What can hang from each mark
L: F J Q
K: J
M: Q R
F: A L
T: V
V: K T
R: M
Q: L M
C: Q
A: F J
J: A L

Every row comes from one small tree of marks. The marks that hang from a mark follow it in brackets, in alphabetical order. Every link used is in the known rows. Which tree was each row made from?
(in the rows, 128 means zero)
Known rows
J[A L[F Q]]: [153 128 108 131 152 117 134 115 109 136 171 126 111 136 127 100 158 184
 114 125 145 130 124 133 162 126 128 131 128]
A[F J[L[Q]]]: [115 135 113 137 179 176 121 115 136 141 129 139 111 139 134 224 156 153
  98 133 186 146 125 133 161 139 143 114  82]
R[M[Q[L]]]: [100 125 136 123 100  99 119 149 155 146 111 163 128 114 129 158 100  76
 112 126 112 106 149 124 119 138 146 121 185]
K[J[L[F[A] Q]]]: [138 138 119 126 124  93  99 106 115 123 149 132 121 138 119  63 139 188
 147 149 107 134 114 138  94 117 113 144  78]
J[L]: [121 125 100 130 122 138 119 141 143 138 152 134 127 133 133 169 108 111
 121 122 127 130 124 123 154 140 146 121 143]
J[A[F] L[Q[M[R]]]]: [136 129 103 140 190 173 122 117 144  98 160 116  73 129 153 111 167 157
 117 147 200 133 132 129 137 111 136 132 137]
L[J]: [125 124 131 123  92 134 153 135 118 140 115 112 154 134 131 180 124  88
 135 112 103 141 118 125 144 145 135 122 119]
F[A[J] L[Q[M[R]]]]: [106 137 110 148 122 143  90 107 168  83 127  88 111 155 130  45 143 151
 149 146 134 135 112 129 127 115 112 120  84]
C[Q[L[F J[A]] M]]: [131 120 134 111 139 114 159 127 102 140 124 148 130 142 129  34 114 130
 167  94 145 139 147 123 129 124 114 139 181]
C[Q[L[F[A]]]]: [125 123 132 139 101  85  91 128 124 127 101 158 149 148 141 164  77 149
 140 111  72 143 124 127 119 125 118 127 167]
K[J[A[F] L[Q[M]]]]: [106 133 105 111 186 159 134 114 138 128 164 137  81 134 139  54 147 168
 150 132 195 133 139 136 100 105 128 144 108]
F[L]: [109 130 103 138  88 121 122 139 160 121 132 100 145 148 144 160  98 118
 126 108  92 130 115 123 154 138 129 119 140]
J[A[F] L[Q[M]]]: [111 127  99 130 185 166 127 117 137 128 165 131  84 132 157  99 145 168
 113 126 203 136 137 132 158 114 132 131 123]
T[V]: [142 123 111 130  87 111 108 177 140 147 121 116 193 126 121 206  90 125
 118 110  95 138 123 122 133 126 137 113 135]
R[M]: [140 128 134 130  92 101 119 158 159 134 116 129 149 147 125 153 118  77
 105 102 104 117 136 125 142 134 151 115 142]
M[Q[L] R]: [105 124 130 133 103 126 118 138 142 122 110 137 116  99 145 219 108  99
 131 158 100 121 128 120 101 142 141 122 200]
V[K[J[L[Q]]] T]: [105 137 123 121 143 152 131 107 114 137 156 117 135 131  33  92 137 143
 120 122  80  86 134 131 124 120 124 131 147]
Q[L[F J[A]] M[R]]: [172 121 146 120 144 122 156 127 117 107 139 136 105 118 139  13 159 119
 142 136 165 139 136 122 119 125 120 140 125]
L[F J]: [163 129 148 127  95 108 151 134  98 140 110 103 159 132 131 137 136 117
 121 118 109 145 117 127 144 144 124 128 104]
L[J[A[F]] Q]: [123 126 128 132 153 147 165 109 111 130 128 115 125 135 150 219 167 138
 114 115 146 148 118 137 159 124 130 129  95]
Q[L[F[A] J] M[R]]: [164 124 150 135 112 107 114 121 118  93 115 134 121 119 145  20 137 123
 138 153 135 144 125 124 110 123 110 141  92]
T[V[K[J]]]: [138 127 123 112  97 117 113 170 137 143 128 118 190 121  87 148  85 119
 139 110  66  73 128 126  95 118 126 127 129]
T[V[K[J[A]]]]: [137 123 114 112 126 121 124 167 141 139 154 125 174 121  81 133  89 115
 148 103  80  74 130 129 100 101 130 129 135]
L[Q]: [115 128 125 129  91 126 129 128 122 141 115 111 140 145 138 188 137 159
 117 115  98 134 118 129 151 141 131 118 139]
A[F J[L]]: [119 131 111 138 179 179 116 133 154 141 135 145 114 133 136 236 118 107
 103 131 187 147 128 129 155 140 153 111  87]
J[L[F[A] Q]]: [143 132 113 145 122 104  93 110 114 123 147 125 126 137 136 107 138 189
 111 142 113 136 113 135 152 123 118 131  98]
R[M[Q[L[J]]]]: [103 125 143 116 103 105 147 138 134 146 110 157 135 110 121 137 122  53
 125 125 117 111 147 125 121 140 140 127 159]
C[Q[L[J]]]: [103 118 128 118 101 123 152 129 116 143 102 155 153 146 128 196 103  95
 158  92  86 137 131 121 128 145 126 125 191]
L[F Q]: [153 133 142 131  94 104 129 127 101 139 109 103 145 140 138 146 150 189
 104 123 107 140 117 131 150 144 121 123 124]

Write each row's tree
[103 137 107 127 150 131 139 109 155 112 143 110 114 152 144 156 141 167
 142 117 127 133 115 137 110 108 119 138  99]
K[J[A[F[L[Q]]]]]
[106 127  99 141 146 151  91 128 159 132 151 149 122 138 118 160 101 101
 135 133 138 144 118 130 149 127 146 113  83]
F[A[J[L]]]
[134 121 138 120 110 140 147 133 132 111 117 137 119 122 140  71 143  92
 146 133 142 135 134 117 118 138 127 132 136]
Q[L[J] M[R]]
[175 136 155 128 105 118 148 118  90 109 104  75 129 131 133  32 186 162
 130 144 140 135 121 127 124 134 108 136 116]
L[F J Q[M[R]]]
[111 126 144 132 101  96 120 114 104 137 111 144 135  98 144 129 101 118
 133 152 102 137 122 130 119 132 115 136 117]
M[Q[L[F[A] J]]]
[129 126 142 129 132 124  93 128 141 133 114 164 123 132 133  25 105 144
 130 130 163 153 137 128 132 128 122 122  68]
Q[L[F[A[J]]] M]
[149 129 139 116 128 119 166 115  89 137 138  97 124 136 132   4 171 169
 136 116 160 139 131 133 150 123 110 138 108]
L[F J[A] Q[M]]
[139 129 134 133 162 163 157 113 119 100 126  94 100 130 153 125 182 134
 128 135 176 143 124 131 129 113 126 134 113]
L[J[A[F]] Q[M[R]]]
[111 133 120 120 143 156 126 125 132 136 156 123 139 121  33 105 100  96
 121 118  82  88 138 126 116 122 134 128 153]
V[K[J[L]] T]
[155 137 148 143 128 128  91 116 127 102 105  96 116 140 128  45 158 174
 132 155 150 147 119 132 119 121 115 122  75]
L[F[A[J]] Q[M[R]]]
[142 130 160 119 105  80 144 136 113 145 104 149 141 108 122  93 132  83
 112 135 125 113 147 126 116 143 129 134 147]
R[M[Q[L[F J]]]]
[141 126 119 121 157 139 118 162 145 132 140 128 167 118 105 198  91 120
 123 109 109  84 131 133 101  97 131 130 111]
T[V[K[J[A[F]]]]]
[104 129 141 134 128 118  93 123 132 145 110 158 123 110 131 153  90 130
 127 153 128 142 128 131 117 135 128 119 107]
M[Q[L[F[A[J]]]]]
[137 127 151 142 107 100 114 115 109 105 108 130 124  94 142 143 123 107
 135 175  97 134 115 128  95 131 117 137 132]
M[Q[L[F[A] J]] R]
[110 123 139 127 105 132 147 126 122 121 111 132 120  96 138 196 128  77
 143 156 106 124 125 121 102 145 133 129 176]
M[Q[L[J]] R]
[131 130 129 131  99 139 122 132 132 109 113  89 119 137 140  93 155 156
 131 137 129 126 124 124 124 131 126 123 153]
L[Q[M[R]]]
[148 133 121 113 163 125 140 109 106 132 177 128 107 132  92  42 149 178
 136 128 118  66 129 138 122 117 116 144 125]
V[K[J[A L[F Q]]]]
[ 95 121 128 108 105 130 148 132 116 143 104 147 143 144 134  87 100 103
 169  92 121 137 143 117 120 138 119 130 193]
C[Q[L[J] M]]
[138 130 153 126 103  78 116 148 134 146 104 154 131 111 130 115 111 108
 100 132 121 110 149 125 121 139 136 126 170]
R[M[Q[L[F]]]]
[115 127 127 124 156 156 162 112 113 131 131 109 111 132 155 109 162 145
 124 114 182 147 131 133 150 119 121 132 100]
L[J[A[F]] Q[M]]
[156 119 140 119 134 111 164 124 108 138 140 157 132 125 130 109 142 121
 130 114 134 143 130 129 149 135 126 134 113]
Q[L[F J[A]]]
[144 128 147 136 107 107 116 137 121 120 104 129 117  96 147 175 117 129
 118 164 112 123 127 122  98 145 130 127 184]
M[Q[L[F]] R]
[114 130 116 128 203 179 131 118 141 127 171 135 112 118  51 154 104  99
 107 117 127 101 140 132 123 103 140 131 135]
V[K[J[A[F] L]] T]
[112 121 135 135 166 156 153 119 131 113 123 143  96  92 155 249 135  79
 128 157 153 134 126 128 105 126 141 133 159]
M[Q[L[J[A[F]]]] R]
[108 136 115 144 147 160 117 132 173 122 110 112 134 149 148 225 110 112
 108 119 154 146 118 127 156 137 136 110  81]
A[F[L] J]
